Each row was made from one small tree. Brackets hold a mark, then the marks that hang from it, in the order of their numbers. Every link used is in the known rows. Write each row's tree.
Known rows:
[k514 k288]: 262, 227, 324, 565, 275, -233, 217, 97, 231, 160, -115, 85, 197, -5, 374, -95, -48, 377, -429, -169, 9, 78, -313, 131, -85, 487, 91, -483, -15, 29, 19, -25, -351, 440, 6, -44, 49, 318, 195, 235, 188, -51, 117, -266, 87, 79, -4, 122, 163, 467
[k812 k154]: 65, 208, 425, 527, 36, -143, 229, 47, 84, 124, -65, 45, 201, -253, 309, -63, 81, 252, -358, -252, -133, 370, -235, 99, -115, 395, 174, -596, 574, 48, 71, -113, -473, 514, 109, -142, -245, 359, 150, 86, 381, -83, -14, -443, 92, -101, -328, 40, 227, 356
[k812 [k154 k288] [k239 k220 k277]]: 374, 196, 520, 790, 237, -455, 177, 110, 123, 256, 10, 147, 47, -281, 405, -68, 150, 381, -203, -510, -446, 234, -26, 119, -281, 470, 406, -156, 198, 60, 90, -135, -503, 653, 118, -55, -508, 284, -80, 351, 455, 220, -292, -358, 118, -225, -389, 26, 345, -91
[k220 [k239 k812] [k654 k288]]: 119, 243, 264, 520, 23, 100, 280, 274, 183, 376, 7, 146, 64, 135, 528, -1, -98, 378, -495, -564, -190, -453, -283, 441, -195, 442, 61, 14, -97, 249, 192, -41, -438, 264, -147, -51, -405, 286, 46, 357, -44, -48, -244, 57, 189, 90, -607, -383, 284, -319
[k239 k220 k277 [k812 k154]]: 352, -25, 329, 459, 463, -38, 125, 9, 17, 158, -101, 61, 192, -385, 326, -87, 241, 465, -172, -653, -504, -102, -249, 68, -318, 499, 558, -21, 80, 34, 65, -83, -411, 139, -6, -215, 26, 196, 39, 353, 279, 137, -293, -477, 54, -215, -321, 312, 241, -614
[k654 [k288 k165 [k239 k220 k277 [k812 k154]]]]: 432, 159, 409, 878, 332, -493, 194, 314, -7, 216, -290, 187, 220, -92, 335, 123, 126, 384, -332, -503, -363, 101, -140, 223, -345, 485, 450, -4, -519, 94, 161, 13, -477, 313, -148, -86, -99, 437, -14, 398, 142, 153, -133, -184, 25, 44, -271, -35, 209, -523
[k288 k165 [k239 k277 k812]]: 594, 251, 307, 611, 440, -394, 267, 120, 65, 203, -117, 281, 139, -220, 314, 271, 164, 329, -350, -331, -302, 123, -156, 83, -303, 448, 395, -21, -627, 99, 147, 80, -423, 329, -203, -111, -105, 411, -74, 343, 112, 117, 80, -112, -47, -136, 77, 354, 216, -320
[k514 [k288 k165 [k239 [k812 k154]]]]: 386, 240, 369, 722, 424, -492, 239, 129, 177, 199, -163, 173, 214, -67, 425, 164, 6, 497, -407, -311, -71, 243, -285, 21, -111, 516, 218, -460, -421, 80, 141, 35, -440, 509, -198, -65, -68, 473, 29, 316, 233, 252, 99, -137, 59, 14, -134, 146, 173, 101
[k288 k165 [k239 [k220 k654] k277 [k812 k154]]]: 653, 143, 340, 722, 454, -379, 249, 149, 26, 249, -138, 380, 234, -315, 351, 225, 225, 558, -281, -468, -490, 95, -91, 89, -262, 476, 543, 22, -683, 121, 227, 34, -487, 346, -274, -51, -225, 474, -101, 485, 120, 332, -111, -163, 28, -204, -262, 302, 308, -578
[k288 k165 [k239 [k220 k654] k277]]: 783, 199, 290, 780, 411, -344, 250, 215, 40, 239, -163, 486, 254, -265, 247, 172, 191, 486, -326, -234, -414, 85, -2, 169, -258, 438, 491, 92, -796, 96, 186, 71, -418, 387, -258, 63, -192, 489, -64, 544, -31, 214, 8, -130, 4, -167, -1, 321, 323, -283
[k239 [k220 k654] k812]: 237, -8, 285, 359, 516, 142, 181, 146, 102, 156, -36, 134, 210, -136, 486, -166, 121, 532, -352, -545, -416, -521, -235, 259, -213, 498, 335, 15, -159, 156, 102, -48, -373, 65, -15, -127, 46, 253, 127, 374, 101, 8, -178, -319, 61, -36, -483, 292, 216, -379
[k514 [k288 k165 [k239 [k220 k654] k277 [k812 k154]]]]: 602, 183, 323, 759, 449, -487, 250, 133, 161, 259, -172, 298, 243, -130, 404, 143, 82, 627, -333, -408, -265, 124, -215, 45, -153, 543, 387, -216, -652, 66, 176, 23, -439, 431, -263, -1, -84, 458, 4, 475, 136, 361, -37, -139, 89, -64, -190, 177, 263, -232
[k239 k277]: 420, 220, 273, 473, 129, -57, 250, 13, 129, 188, -45, 174, 117, -237, 207, -64, 134, 173, -318, -200, -255, 98, -174, 172, -269, 410, 302, -115, 101, 0, 18, -32, -355, 289, 75, -89, -63, 199, 125, 240, 126, -198, 31, -336, 15, -141, 140, 302, 238, 123
[k654 k288]: 113, 218, 382, 665, 70, -200, 229, 280, 85, 168, -191, 59, 179, 63, 325, -104, -14, 175, -447, -283, -135, 12, -217, 332, -255, 432, 154, -230, 55, 73, 46, -39, -408, 315, 112, -98, -47, 303, 190, 188, 164, -222, -2, -267, 47, 185, -215, -94, 150, 124
[k514 [k288 [k239 [k220 k654] [k812 k154]]]]: 363, 108, 365, 657, 521, -302, 210, 137, 178, 230, -182, 111, 225, -57, 505, 93, 7, 617, -388, -457, -114, -35, -304, 169, -102, 515, 235, -426, -283, 80, 127, -22, -405, 429, -189, -8, -109, 394, 62, 396, 221, 157, -62, -216, 129, 9, -324, 23, 243, -71
[k812 k154 [k239 k220]]: 51, 114, 551, 766, 275, -208, 155, 128, 50, 61, -33, 64, 146, -300, 395, -134, 119, 352, -289, -358, -215, 259, -60, 79, -196, 466, 276, -303, 236, 112, 123, -159, -454, 674, 9, -157, -445, 381, -11, 239, 424, 232, -214, -456, 130, -152, -297, -74, 316, 206

Which tree is each row?
163, 206, 259, 450, 199, 62, 146, 50, 119, 292, 23, 24, 37, -217, 340, 29, 28, 283, -322, -521, -163, -56, -320, 170, -246, 424, 197, -94, 237, 138, 92, -63, -401, 358, -92, -159, -306, 202, -40, 263, 168, -5, -192, -173, 132, -177, -215, -139, 260, -244
[k220 [k239 k277 [k812 k154]]]
533, 39, 259, 531, 363, -91, 238, 156, 66, 250, -101, 250, 197, -172, 375, -105, 204, 521, -260, -630, -618, -397, -156, 236, -348, 529, 562, 324, -502, 98, 147, -22, -417, 11, -83, -118, 51, 236, 61, 496, -14, 158, -289, -238, 42, -66, -346, 298, 259, -796
[k239 [k220 [k654 [k288 k165]]] k277 k812]
498, 289, 330, 695, -36, -308, 394, 264, 142, 306, -95, 381, 204, 16, 381, 76, 59, 344, -459, -278, -316, -7, -106, 351, -209, 427, 258, -76, -443, 115, 219, 6, -481, 341, -95, 46, -331, 438, 107, 364, -31, 3, -37, -64, 75, 48, -311, -5, 302, -103
[k220 [k654 [k288 k165 [k239 k277]]]]
338, 175, 513, 899, 77, -341, 264, 142, 69, 198, -17, 274, 166, -288, 358, -81, 174, 417, -248, -433, -426, 294, 19, 96, -265, 491, 443, -36, -119, 96, 218, -141, -528, 628, -79, -104, -556, 415, -44, 367, 262, 375, -314, -336, 150, -184, -365, -80, 393, -141
[k812 k154 [k239 [k220 [k654 [k288 k165]]] k277]]
588, 197, 315, 518, 543, -397, 167, 193, 161, 364, -106, 156, 43, -71, 450, 133, 60, 411, -313, -569, -420, -231, -202, 318, -296, 440, 342, -103, -95, 70, 9, 27, -419, 279, 121, 54, -89, 205, -30, 415, 276, -152, -70, -168, -4, -75, -353, 267, 207, -385
[k154 [k288 [k239 k220 k277 k812]]]
434, 175, 413, 799, 235, -226, 258, 206, 109, 179, 1, 302, 119, -171, 347, -125, 140, 363, -308, -307, -401, -77, 37, 199, -316, 498, 381, 220, -480, 121, 148, -69, -402, 460, -81, -79, -372, 338, -14, 439, 88, 227, -193, -220, 85, -93, -53, 96, 340, -99
[k812 [k239 [k220 [k654 [k288 k165]]] k277]]
347, 248, 186, 365, 60, 188, 282, 83, 219, 394, 121, 247, 19, -79, 450, 23, 3, 372, -401, -501, -279, -385, -259, 325, -208, 424, 166, 109, -63, 200, 174, -38, -404, 239, -158, -48, -415, 214, 0, 383, -58, -29, -217, 16, 163, -145, -351, -90, 347, -314
[k220 [k239 k277 k812] k654]
166, 2, 354, 423, 394, 46, 186, 111, 71, 152, -52, 102, 239, -228, 496, -135, 143, 565, -308, -632, -439, -283, -236, 182, -172, 492, 375, -192, 86, 141, 142, -93, -455, 177, -16, -166, -71, 308, 110, 330, 222, 131, -269, -382, 111, -90, -676, 174, 251, -410
[k239 [k220 k654] [k812 k154]]
549, 279, 323, 476, 409, -453, 231, 143, 207, 400, -71, 141, -4, -22, 454, 200, 26, 300, -355, -524, -367, -135, -242, 314, -287, 416, 252, -210, 22, 68, 13, 25, -432, 317, 153, 40, -151, 206, -13, 329, 301, -229, -8, -118, -8, -68, -306, 239, 192, -228
[k154 [k288 [k239 k277 k812]]]
386, 133, 383, 803, 329, -328, 174, 316, 23, 229, -313, 141, 187, -29, 301, 62, 59, 334, -372, -403, -235, -14, -149, 378, -335, 439, 351, -54, -329, 52, 86, -2, -392, 307, -65, -6, -105, 341, 46, 400, 125, -99, -101, -242, 50, 85, -170, -154, 237, -300
[k654 [k288 [k239 k220 k277]]]
409, 351, 508, 811, 1, -597, 303, 79, 170, 284, 64, 224, 23, -241, 380, 43, 135, 237, -257, -384, -386, 448, -30, 39, -262, 460, 328, -231, 153, 76, 132, -105, -560, 730, 123, -91, -556, 347, -71, 231, 421, 237, -166, -244, 85, -217, -290, 101, 305, 114
[k812 [k154 [k288 k165]] [k239 k277]]
431, -21, 265, 407, 588, 36, 111, 47, 48, 141, -94, 88, 153, -297, 310, -125, 215, 429, -217, -580, -488, -333, -233, 147, -353, 503, 528, 170, -191, 52, 23, -35, -332, 31, -3, -189, 172, 135, 58, 404, 147, 17, -203, -402, 5, -154, -118, 417, 203, -583
[k239 k220 k277 k812]
425, 273, 356, 681, -28, -322, 402, 224, 132, 322, -97, 324, 196, -17, 428, 99, 71, 373, -429, -413, -361, 31, -136, 310, -207, 446, 289, -125, -352, 129, 246, -19, -524, 346, -107, -8, -347, 443, 84, 323, 57, 63, -110, -94, 97, 18, -475, -37, 306, -259
[k220 [k654 [k288 k165 [k239 k277 [k812 k154]]]]]
597, 77, 240, 515, 272, 27, 227, 92, 98, 222, -56, 333, 220, -267, 262, -163, 185, 465, -272, -351, -488, -220, -92, 270, -264, 445, 480, 149, -191, 34, 88, -47, -367, 190, -32, 25, -79, 243, 105, 479, -2, -6, -158, -341, 71, -168, -159, 308, 338, -228
[k239 [k220 k654] k277]
468, 25, 330, 608, 256, -188, 248, 125, 40, 256, -114, 237, 233, -261, 386, -59, 227, 562, -212, -708, -649, -148, -169, 157, -319, 523, 600, 141, -261, 85, 193, -71, -506, 123, -88, -137, -103, 296, 45, 450, 119, 264, -383, -316, 93, -135, -564, 178, 292, -822
[k239 [k220 [k654 [k288 k165]]] k277 [k812 k154]]
582, 85, 277, 642, 207, -71, 231, 186, 76, 255, -128, 313, 221, -182, 262, -162, 172, 461, -284, -415, -512, -227, -83, 320, -302, 462, 503, 191, -281, 41, 121, -42, -387, 170, -26, 25, -83, 264, 106, 508, -22, 11, -214, -313, 79, -74, -231, 161, 326, -368
[k239 [k220 [k654 k288]] k277]
396, 233, 417, 633, 224, -438, 193, 120, 110, 305, -123, 143, 148, -208, 370, 98, 87, 382, -288, -465, -324, 292, -189, 196, -197, 403, 319, -470, 390, 27, 72, -70, -512, 534, 115, 29, -307, 334, 11, 276, 420, -43, -105, -344, 80, -148, -507, 62, 269, -51
[k812 [k154 [k288 [k239 k220 k277]]]]
708, 147, 282, 663, 541, -331, 240, 181, 42, 235, -135, 399, 213, -243, 333, 195, 199, 519, -312, -419, -478, -98, -86, 138, -287, 477, 517, 154, -840, 131, 203, 77, -429, 257, -281, -35, -144, 444, -88, 517, 15, 252, -57, -98, -5, -159, -105, 361, 287, -557
[k288 k165 [k239 [k220 k654] k277 k812]]
751, 270, 293, 606, 450, -548, 262, 231, 170, 394, -83, 338, 99, -72, 446, 174, 96, 465, -324, -514, -539, -158, -117, 237, -285, 457, 407, 31, -412, 102, 89, 67, -478, 298, 34, 92, -132, 320, -55, 478, 142, 30, -46, -53, -17, -87, -383, 380, 218, -432
[k154 [k288 k165 [k239 [k220 k654] k277 k812]]]
249, 43, 401, 583, 647, -160, 104, 161, 11, 143, -189, 53, 195, -220, 429, 132, 101, 477, -342, -519, -214, -59, -248, 215, -225, 440, 328, -316, -98, 120, 100, -31, -395, 344, -124, -103, -130, 371, -25, 347, 326, 21, -102, -331, 53, -87, -344, 51, 236, -323
[k288 [k239 k220 [k812 k154]]]
234, 121, 514, 780, 237, -232, 175, 61, 53, 125, -6, 122, 132, -376, 321, -109, 197, 363, -216, -394, -317, 310, -33, 46, -267, 469, 398, -161, 156, 63, 130, -155, -459, 642, -19, -159, -470, 333, -44, 295, 379, 262, -267, -449, 126, -241, -193, 6, 358, 27
[k812 k154 [k239 k220 k277]]
